What can hang from each mark
q_720: q_827
q_670: q_40 q_248 q_439 q_720
q_809: q_40
q_183: q_670 q_809
q_248: q_29 q_809
q_762: q_720
q_827: q_720 q_820
q_439: q_29
q_29: q_248
q_820: q_670 q_827

Each row was made from one small tree. The marks that hang from a mark follow it in brackets, in the order of their numbers. Every link used is in the known rows. Write each row's tree.
Known rows
q_720(q_827(q_820(q_670(q_248)))): [-19.3 -10.4   1.0  29.9  32.8 -16.2 -34.7  17.8 -27.7  -8.1   3.2  -2.5
  -8.4 -14.7  -3.4  -6.7  23.6   2.2  17.1  26.5 -13.3  13.9 -49.6   5.5
   6.3  11.5  -8.4  17.9  16.4  -1.6]
q_183(q_670(q_248 q_439(q_29) q_720) q_809(q_40)): [-16.7   0.0 -62.6  -8.9  30.4  25.7  11.4 -19.5   5.1 -20.6   6.0  32.7
 -18.1 -12.5 -43.0 -26.2  48.9 -40.3  21.1  -6.2   2.9  21.1 -19.3 -10.0
 -18.2   6.1 -18.1  51.4 -14.0 -16.5]
q_183(q_670(q_439(q_29)) q_809(q_40)): [ 12.1  -1.2 -44.8  -1.2  28.4  23.9  12.1 -29.6  11.2 -23.4  -1.1  30.2
   6.6  12.8 -20.7 -17.5  33.5 -32.7  13.7 -33.0  -3.4  15.1  15.0   6.6
  -7.3   3.5   8.2  21.1  -8.2 -20.7]
q_827(q_720 q_820(q_670(q_40 q_248(q_29) q_439))): [ -1.6  24.5 -46.3   6.0  37.9  -5.7   8.4  22.4 -16.7   6.4   5.7  35.2
   6.2 -32.8 -19.1 -23.5   6.9  -4.9  26.2  -6.7  -5.4  -8.3 -29.7   0.6
 -12.3  24.8  -0.1  48.3  -4.1 -37.1]
q_183(q_809): [ -4.2   1.8  -5.8   8.1   3.8   0.6  10.6  -4.6 -17.6 -11.7   7.5  14.6
   2.3  13.6 -18.1   6.8   7.3  -7.0  -2.2  -2.7  -4.3  -2.7  11.0  12.1
  -0.7  -2.2  -0.7  -5.9   1.9  -7.2]
q_762(q_720(q_827(q_820(q_670(q_40))))): [-17.2   9.8   3.2  19.0  21.4 -23.8 -45.4  13.1 -31.1  -4.1 -17.4  16.0
  19.1 -28.8  -5.8  -8.2  19.2 -22.2  24.7  25.3 -18.7  -2.5 -20.5  14.3
 -10.0  20.5  14.4  20.0   8.4 -27.0]
q_248(q_29): [  0.3   5.8   1.6  -5.8   1.1 -11.8   2.9   6.2  35.4  -0.8   9.5   6.0
  10.3   5.0  12.1  -4.4   2.1  24.0  -8.5  -2.4   1.0   6.2  17.4  -9.0
 -11.1   5.2   1.0   4.6  -1.0  15.0]
q_827(q_720 q_820(q_670)): [ 10.6   0.1  10.6  13.8  34.1  -9.9  -2.2   0.8 -38.1   3.2   8.4  20.9
   9.8  -8.0   2.2  20.4 -14.2 -36.4   6.4   7.5 -11.6  -1.3  -1.4  19.1
   5.9  13.8  27.2  12.9   4.1 -30.4]
q_820(q_670(q_40 q_248(q_29 q_809) q_439 q_720)): [-41.8  36.7 -67.8 -10.2  -3.2 -27.2   2.2  45.4  45.8   3.9   7.1  51.0
 -17.5 -18.1 -25.8 -44.0  44.8  13.2  34.6   6.4   4.1 -15.5  -9.7  -6.5
 -11.9  30.4 -41.0  75.9 -37.0 -18.4]
q_29(q_248(q_809(q_40))): [-13.6  29.5   0.9   5.4  -3.5 -24.3 -14.8 -14.6  75.1   3.7  -2.7  25.8
  23.0 -12.9  -7.6 -45.2  22.4  -5.9  17.9   4.2 -17.3   4.9   6.3 -16.9
   5.4 -13.1  -3.0  22.2 -46.4 -16.6]
q_809(q_40): [ -1.4   9.1   8.3   5.3   2.8   4.3  -6.8 -22.0  24.5  -6.8 -11.8   7.6
   9.1 -12.0  -4.5 -21.2  10.9 -10.7  11.5 -11.7  -3.4  11.0  -3.0  -7.6
  -0.4 -12.0  -1.3   1.0  -3.6 -12.7]
q_762(q_720(q_827(q_820(q_670(q_40 q_439(q_29)))))): [-15.5   1.6 -42.3  15.9  40.4 -14.9 -37.4  21.9 -37.7  -9.6 -16.1  17.5
  20.0 -27.2 -25.3  -7.8  30.0 -25.0  25.8  12.7 -10.6   3.7 -14.8   6.9
 -35.7  31.5  20.2  34.5   1.7 -18.3]
q_670(q_439 q_720): [-22.6   6.6 -37.5  -9.5  -3.3   8.7   4.5  10.2 -21.5  -2.4  -4.8  11.4
 -21.2 -18.4 -18.8   0.2  10.1  -6.7   5.8  -4.5   7.0  -3.1   1.6  -7.3
 -10.2   3.6 -22.1  26.2  -9.8  -3.8]
q_439(q_29(q_248)): [ -4.3  -6.6 -11.4  -2.9  19.5 -19.0 -14.0   4.2  16.4   0.6  11.2  -7.7
  16.1   3.1 -10.0 -17.0  11.4  -8.4  -5.9  17.9   0.2  10.3  -4.3 -22.0
 -20.6  -0.9   4.0  20.3 -22.7  10.8]
q_720(q_827(q_820)): [ -4.8  -9.4  19.6  25.0  21.2  -0.6 -29.3  -3.8  -6.1  -5.4 -15.8  -6.1
  10.2 -17.8   0.2   0.7  -1.0   2.6   2.0  17.8 -15.7  15.2 -10.4   3.4
  -6.1   3.7   7.3 -13.2  21.8  11.0]
q_183(q_670(q_40 q_439)): [ 12.6  16.2 -43.7  -9.9  -1.4  24.6   1.4  -1.8  -0.7   6.4 -15.6  22.6
 -12.1  -7.7  -2.4 -28.7  17.9 -10.8  22.8 -26.5   0.4 -14.1 -10.8   9.6
  16.6  16.3 -10.2  33.3  -3.3 -30.0]
q_820(q_670(q_40 q_248(q_29) q_439) q_827(q_720)): [-11.0  24.6 -42.4 -12.3  22.0 -22.1  15.8  27.9  -2.2 -12.1   3.0  20.7
 -18.2 -29.0 -17.8 -33.3  16.1  19.1  17.1  -1.2   7.7 -28.8 -34.9  -2.7
  -9.1  20.4 -15.5  71.1 -10.4 -51.8]
q_762(q_720): [ -6.4   7.1  -2.9 -11.0  -3.6  -8.8   0.6  -4.5 -11.9   4.5   3.5   1.4
  10.5 -16.5   1.5  12.0   4.0 -13.5   2.6   9.9  -7.1   0.2   6.8  -0.5
 -16.6   1.0  22.2   0.4  -7.6  -8.4]
q_720(q_827(q_820(q_670(q_439)))): [-13.3  -4.2 -19.2  29.3  29.7  -8.1 -30.5  20.1 -47.8 -10.3  -6.0   9.0
  -4.5  -7.4  -1.6   1.9  18.5   1.9  14.6  -5.3 -13.4   6.1 -16.4  20.9
  10.1  16.4  -5.4  12.5  11.9  -6.2]
q_827(q_820(q_670)): [  4.3  -1.6   5.0  33.0  23.8 -10.7  -7.4   2.4 -32.8   1.0   9.1   8.4
  11.9   5.9   5.0  13.3  -0.1 -19.2  15.6   4.7  -6.1   0.0  -5.9  24.6
  13.0  14.5   2.5   7.7   5.5  -4.5]
q_183(q_670(q_40 q_248 q_720(q_827)) q_809): [-30.4   6.3 -22.8  -9.6   7.5   8.2 -32.4   7.3   0.8 -15.8 -18.4  26.5
 -34.9 -17.6 -32.5 -40.2  45.2 -16.0  18.7  30.0 -10.0   4.7 -42.7  -4.5
  -1.4  12.4 -28.0  46.1   5.8 -26.2]
q_720(q_827(q_820(q_670))): [ -9.4 -11.1  15.6  31.6  28.1 -17.9 -38.2  12.0 -28.1 -10.6  -3.4   2.3
   3.6  -0.8   6.6   2.9   9.9  -5.0   7.9  16.5 -14.3  10.2 -14.7  17.8
  11.1  14.3   3.1   6.8  17.2  -1.2]
q_827(q_820): [  9.1  -1.7   6.3  26.4  18.1   7.0   4.4 -13.1 -12.5   4.0  -4.3  -0.7
  20.2 -12.9  -0.9  10.3 -12.9 -11.1   8.0   5.2  -6.6   3.3   0.7  10.8
  -4.3   4.7   4.9 -11.9   9.5   5.9]

Which tree is each row?
[-40.8  -2.4 -27.3  -5.5   5.6 -18.7 -41.3  34.1 -38.0 -18.1  -6.0  14.7
 -37.7  -7.0  -9.1  -6.7  35.7  -1.3   6.1   7.1  -0.9   4.8 -13.1   0.7
   5.4  14.0 -26.9  42.5  -4.2 -14.5]
q_820(q_670(q_439 q_720(q_827)))
[-25.6  -1.2 -45.7 -12.0  15.9 -11.0 -11.8  17.1  -6.2  -0.1   6.8   6.9
  -4.1 -14.4 -27.7 -17.3  20.5 -15.2  -2.3  15.1   7.2  10.6  -3.6 -29.1
 -29.5   4.2 -18.9  46.7 -33.5   7.4]
q_670(q_439(q_29(q_248)) q_720)
[  6.7  18.2 -32.2  11.2  30.2   2.3   0.8  10.7 -50.8   4.0 -11.8  33.3
   6.4 -24.7 -18.9  -4.8  -3.1 -36.4  25.5 -14.1  -7.0 -17.6 -11.4  22.0
   4.4  21.5  11.5  31.2  -1.9 -52.3]
q_827(q_720 q_820(q_670(q_40 q_439)))
[-40.2  -2.8 -46.6 -10.5  19.6 -15.1 -49.8  39.8 -21.0 -18.8 -19.7  19.3
 -25.6 -10.3 -33.4 -29.5  44.6 -13.5  16.2  13.4   7.2   2.9 -17.4  -8.2
 -24.7  27.6 -23.8  61.0  -6.2 -14.5]
q_820(q_670(q_40 q_439(q_29) q_720(q_827)))
[ -1.2  35.3 -67.1 -16.1  -1.9   1.3  15.0  13.8  82.0  12.3   0.7  44.4
  -1.9 -10.8  -4.8 -50.3  34.1  21.1  29.0 -14.6  -6.5 -14.1 -10.0  -3.5
  -1.7  27.2 -16.2  53.2 -25.4 -17.6]
q_183(q_670(q_40 q_248(q_29 q_809) q_439))
[-18.3   7.3 -54.2   2.1  10.3  -5.3   2.8  28.0 -41.9  -4.4  19.9   9.3
 -22.6  -2.9 -10.9 -11.6  30.7   4.4  20.7 -11.6   4.4  -7.9 -39.1   5.0
  12.5   9.1 -22.6  37.6 -10.8 -16.2]
q_820(q_670(q_248 q_439))
[-20.1  -3.8 -35.4  28.3  35.3  -7.0 -24.2  26.7 -46.7 -10.0   2.3   3.2
 -14.1 -19.6 -11.7 -10.9  27.7   8.4  21.4   4.6 -10.8  10.1 -51.2   9.7
   5.6  14.3 -16.7  22.8   9.1  -5.6]
q_720(q_827(q_820(q_670(q_248 q_439))))
[  7.0   4.5 -22.6  10.3  32.9  -0.6   7.2   6.6 -58.3   2.0   6.3  26.3
   3.7 -13.8  -6.9  19.1  -8.5 -31.5  12.4 -13.6  -9.7  -6.0   1.4  22.2
   6.6  15.8  20.5  19.7  -1.7 -34.7]
q_827(q_720 q_820(q_670(q_439)))
[-16.0  12.4 -33.8  15.8  20.3  22.9 -21.5  -1.2 -27.7 -14.7 -31.1  35.4
 -11.1 -24.8 -29.3 -18.2  28.0 -27.1  23.2   3.1 -16.2  -0.3 -11.1  19.4
  -1.8  22.2 -18.1  32.3  14.7 -23.4]
q_183(q_670(q_40 q_439 q_720(q_827(q_820))) q_809)
[-27.0  -2.9   8.4   3.8   6.7 -27.9  -3.2  11.3 -21.1 -19.8   1.7   4.3
 -25.1  -2.2  -2.8   6.4  12.5  -8.1   6.6  24.3  12.3 -19.5  -9.2  11.6
   6.1  12.0 -29.4  51.0  -3.1 -15.4]
q_820(q_670(q_720) q_827)
[-19.2   5.3 -31.7  21.9  20.4  -1.6   0.2  13.9 -56.1  -2.1   3.6  22.5
  -9.1 -14.3 -12.7  14.5  10.8 -28.5  18.4  -0.1   1.5  -3.8  -5.2  17.7
   3.9  18.1 -20.5  31.7  -2.0  -8.7]
q_827(q_820(q_670(q_439 q_720)))
[-21.7  -2.3  -6.9   7.2  17.3  -2.1 -27.8  -3.4  46.1   0.2  -8.3  22.6
 -15.5 -28.9  -5.9 -17.2  23.9 -15.7  21.9  42.8 -24.5  17.6 -26.0   1.5
  -2.9  21.0  -8.3  34.5  -2.0   4.6]
q_183(q_670(q_248(q_809) q_720(q_827(q_820))))
[ -8.7  11.5 -17.2  29.3  21.9 -18.8   5.4  12.0  12.6   4.7  17.3  24.9
   8.9  -3.5  -7.2  -5.0  14.3 -10.5  31.1  17.8 -11.7  -4.6 -18.9  21.3
   8.3  20.5  -4.2  23.5 -13.7  -5.2]
q_827(q_820(q_670(q_248(q_809))))
[-48.1   8.1 -10.8 -15.2  -3.8 -32.1 -24.7  26.9  81.8  -5.5   0.0  20.1
 -14.8 -19.0 -12.0 -31.4  32.6  32.3   2.2  40.6 -12.8  17.1  -5.3 -27.8
 -29.3  11.7 -19.1  38.8 -16.5  17.5]
q_670(q_248(q_29 q_809) q_720(q_827))
[-26.3  22.1 -47.8  28.5  21.4 -15.0 -23.2  33.2   7.2  -3.5 -15.7  33.3
  -5.3 -27.4 -28.8 -40.1  36.3   5.7  45.0   9.3 -17.7 -11.8 -41.0  13.7
   2.5  26.9 -18.8  41.5 -10.7 -24.4]
q_720(q_827(q_820(q_670(q_40 q_248(q_809) q_439))))
[-34.1  10.0 -47.4   4.1  22.2 -33.2 -16.6  27.8 -16.7 -15.9  -5.9  12.6
 -13.9 -19.2 -34.5 -37.8  35.4 -11.5  20.7  21.9  17.7 -24.7 -26.0 -10.1
 -16.7  17.8 -42.6  90.5 -32.5 -25.0]
q_820(q_670(q_40 q_439(q_29(q_248)) q_720) q_827)
[-29.2   3.7 -18.7 -13.8   1.0 -10.9   1.1  15.8  31.3   0.8  12.8   4.3
 -12.9 -19.7  -9.4 -15.1  16.2  15.9  -2.1  23.7   5.1  12.9 -14.0 -28.5
 -24.9   6.3 -24.0  34.7  -6.5  15.0]
q_670(q_248(q_29) q_720)
[-28.2  17.1 -56.7  22.6  22.4   5.5  -3.5  23.9 -48.9   2.4  -5.7  27.5
 -15.9 -38.4 -36.8 -23.8  25.6 -23.3  42.1   9.6   4.6 -11.5 -49.1   7.4
  -2.5  22.0 -39.4  56.6  -5.8 -24.1]
q_827(q_820(q_670(q_40 q_248 q_439 q_720)))
[-26.0  10.2 -51.2  19.2  31.6 -32.6 -13.2  22.1   8.6   2.2  16.0  36.3
  14.9  -5.2 -26.8  -8.7  25.4 -33.3  20.8  24.1  -7.3   0.7  11.8   2.8
 -19.4  22.6 -11.6  57.6 -46.9   1.9]
q_827(q_820(q_670(q_439(q_29(q_248(q_809))) q_720)))
[-34.6   7.4 -43.2  -5.7  15.6  17.8 -20.8 -11.2  -1.1 -27.3 -13.0  27.4
 -36.3 -24.4 -29.2 -39.1  57.7 -13.7  21.3  -2.3 -14.5  23.4 -37.8 -10.0
   4.3   0.1 -29.0  42.4  -1.7 -29.4]
q_183(q_670(q_248 q_439 q_720(q_827)) q_809(q_40))
[-48.3  -5.6 -62.8  -9.3  25.1 -12.9 -41.4  45.9 -21.4 -17.1 -11.8  15.5
 -36.1 -23.5 -45.3 -42.2  54.7  -6.8  25.1  23.4   8.4   5.0 -53.0 -18.6
 -29.9  24.2 -33.6  73.3  -6.2 -12.9]
q_820(q_670(q_40 q_248 q_439(q_29) q_720(q_827)))
[ -8.6   0.3 -46.7  -8.7  24.9  22.6   5.8 -26.0   6.2 -23.7  -3.3  37.5
  -6.1   4.0 -29.8 -15.2  37.9 -46.5  12.1 -16.3   2.4  17.3  14.6   0.5
 -16.4   7.1  -7.3  41.5 -12.7 -17.0]
q_183(q_670(q_439(q_29) q_720) q_809(q_40))
[-15.9  -2.2   2.1  22.7  19.8 -12.0 -11.9   5.2 -36.9  -0.9   5.8  17.2
  -0.4  -7.1  -4.9  14.4   4.7 -33.8  13.5  20.0  -1.2   2.1  -2.2  16.9
   3.2  17.0 -13.6  26.5   1.8  -1.9]
q_827(q_820(q_670(q_720)))
[-13.0   0.6 -52.0 -12.5  32.8 -29.9  23.5  21.8  14.4 -17.8  14.5  22.0
 -21.4  -9.4 -30.7  -8.2  17.6  -6.1  16.9  14.5   1.4 -21.8 -16.2   8.3
 -22.8  22.7   8.8  68.6 -29.1 -35.1]
q_820(q_670(q_248(q_809) q_439(q_29)) q_827(q_720))
[-25.1  -2.0  -5.4  18.8  30.4 -25.4 -34.2  15.7 -37.2  -5.1   7.2   0.3
   5.0 -33.5  -5.0   4.8  25.5 -12.6  18.6  37.5 -20.1  13.7 -44.3   5.2
 -14.3  12.9  11.2  16.7   7.7 -10.1]
q_762(q_720(q_827(q_820(q_670(q_248)))))
[-45.1  16.7 -48.4 -12.2   1.5  -4.7 -29.7  36.7  25.3  -6.7 -17.8  14.8
 -26.5 -45.2 -30.1 -51.3  38.5  35.0  13.3  13.6   0.2   6.8 -36.7 -34.0
 -29.0  12.7 -40.8  52.9  -3.6  -2.9]
q_670(q_40 q_248(q_29) q_439 q_720(q_827))
[ -6.7 -11.3 -42.7 -10.6  42.0 -16.8  20.0  18.5 -31.4 -20.4  14.4   2.4
 -26.2 -12.8 -26.4  -1.7  12.8  -8.7   9.6   9.4  10.5 -15.4 -36.1   0.6
 -19.5  17.8   3.7  60.0  -9.9 -33.1]
q_820(q_670(q_248 q_439(q_29)) q_827(q_720))
[-37.3  21.0 -11.0  12.1  12.8 -19.7 -31.1  18.8  79.0   1.7 -19.1  30.1
   6.0 -45.8 -25.6 -43.0  23.1  17.2  25.7  44.7 -16.9   9.1 -17.5 -17.7
 -34.7  24.2 -22.1  39.2  -6.8   9.4]
q_670(q_40 q_248(q_29 q_809) q_720(q_827(q_820)))
[-15.9  14.1 -64.7 -12.7  21.2   3.6 -10.6   3.7  -5.3  -9.2  -3.0  39.3
  -4.7  -7.3 -40.4 -36.0  39.3 -38.1  14.3   5.2   4.4  -3.5  -4.2  -8.7
 -12.5  14.4 -21.7  65.9 -31.1 -23.2]
q_183(q_670(q_40 q_439(q_29(q_248)) q_720) q_809)
[  7.2  21.8 -52.6  -2.7   5.0  24.6  11.3  -3.1 -17.9  -6.0 -10.0  36.5
  -7.2   4.2 -19.1 -21.9  24.5 -17.1  21.3 -31.7  -3.4 -18.9   0.0  23.1
  16.2  13.9 -10.7  27.4  -4.1 -36.1]
q_183(q_670(q_40 q_439) q_809)
[ -6.4   5.0 -64.2 -13.4  17.3  22.8   6.2   0.3 -11.4 -12.9  -8.8  39.5
 -12.9   3.3 -41.6 -18.6  33.3 -41.4  16.8  -5.0   6.6  -5.6   7.9   6.4
 -21.4  25.8 -14.4  51.8  -7.3 -21.7]
q_183(q_670(q_40 q_439(q_29) q_720) q_809)
[-37.2  11.7 -55.5 -10.9   7.7 -17.2   4.3  37.8 -10.8  -4.9  23.9  20.9
 -26.3 -11.2  -9.5 -14.0  35.8  13.1  10.0   1.1   9.8   2.3 -20.0 -12.5
  -8.3  17.5 -38.3  57.7 -16.4  -2.1]
q_820(q_670(q_248(q_29) q_439 q_720))
[ -7.6  16.0 -18.3  -8.0   0.2  14.0  -4.2  -7.7  -1.6  -8.0 -11.3  37.4
 -16.3   0.1 -22.0 -19.2  21.6 -38.2  15.1   7.4  -0.9  -9.6   2.3  11.2
   7.2  13.7 -16.5  39.0  -2.7 -30.3]
q_183(q_670(q_40 q_720) q_809)
[ -5.2  17.7  -1.8  17.8  34.7 -13.9   3.5 -14.0  29.9   1.3   4.6  41.2
  14.6 -27.1 -15.4 -18.7  10.3 -35.9  33.1  11.1 -24.1   7.1 -18.9   9.1
   1.5   7.5  20.0  29.1 -20.2 -43.9]
q_827(q_720 q_820(q_670(q_248(q_809(q_40)))))
[ -9.3   6.0   9.5  31.9  24.1 -14.7 -44.2  19.0 -23.0  -8.1 -21.0  12.5
   7.5 -11.9  -5.9 -19.9  16.0  -7.7  23.2  14.8 -12.8  -1.6 -27.3  14.7
   4.4  18.3  -7.5  20.4  15.7 -15.0]
q_720(q_827(q_820(q_670(q_40))))
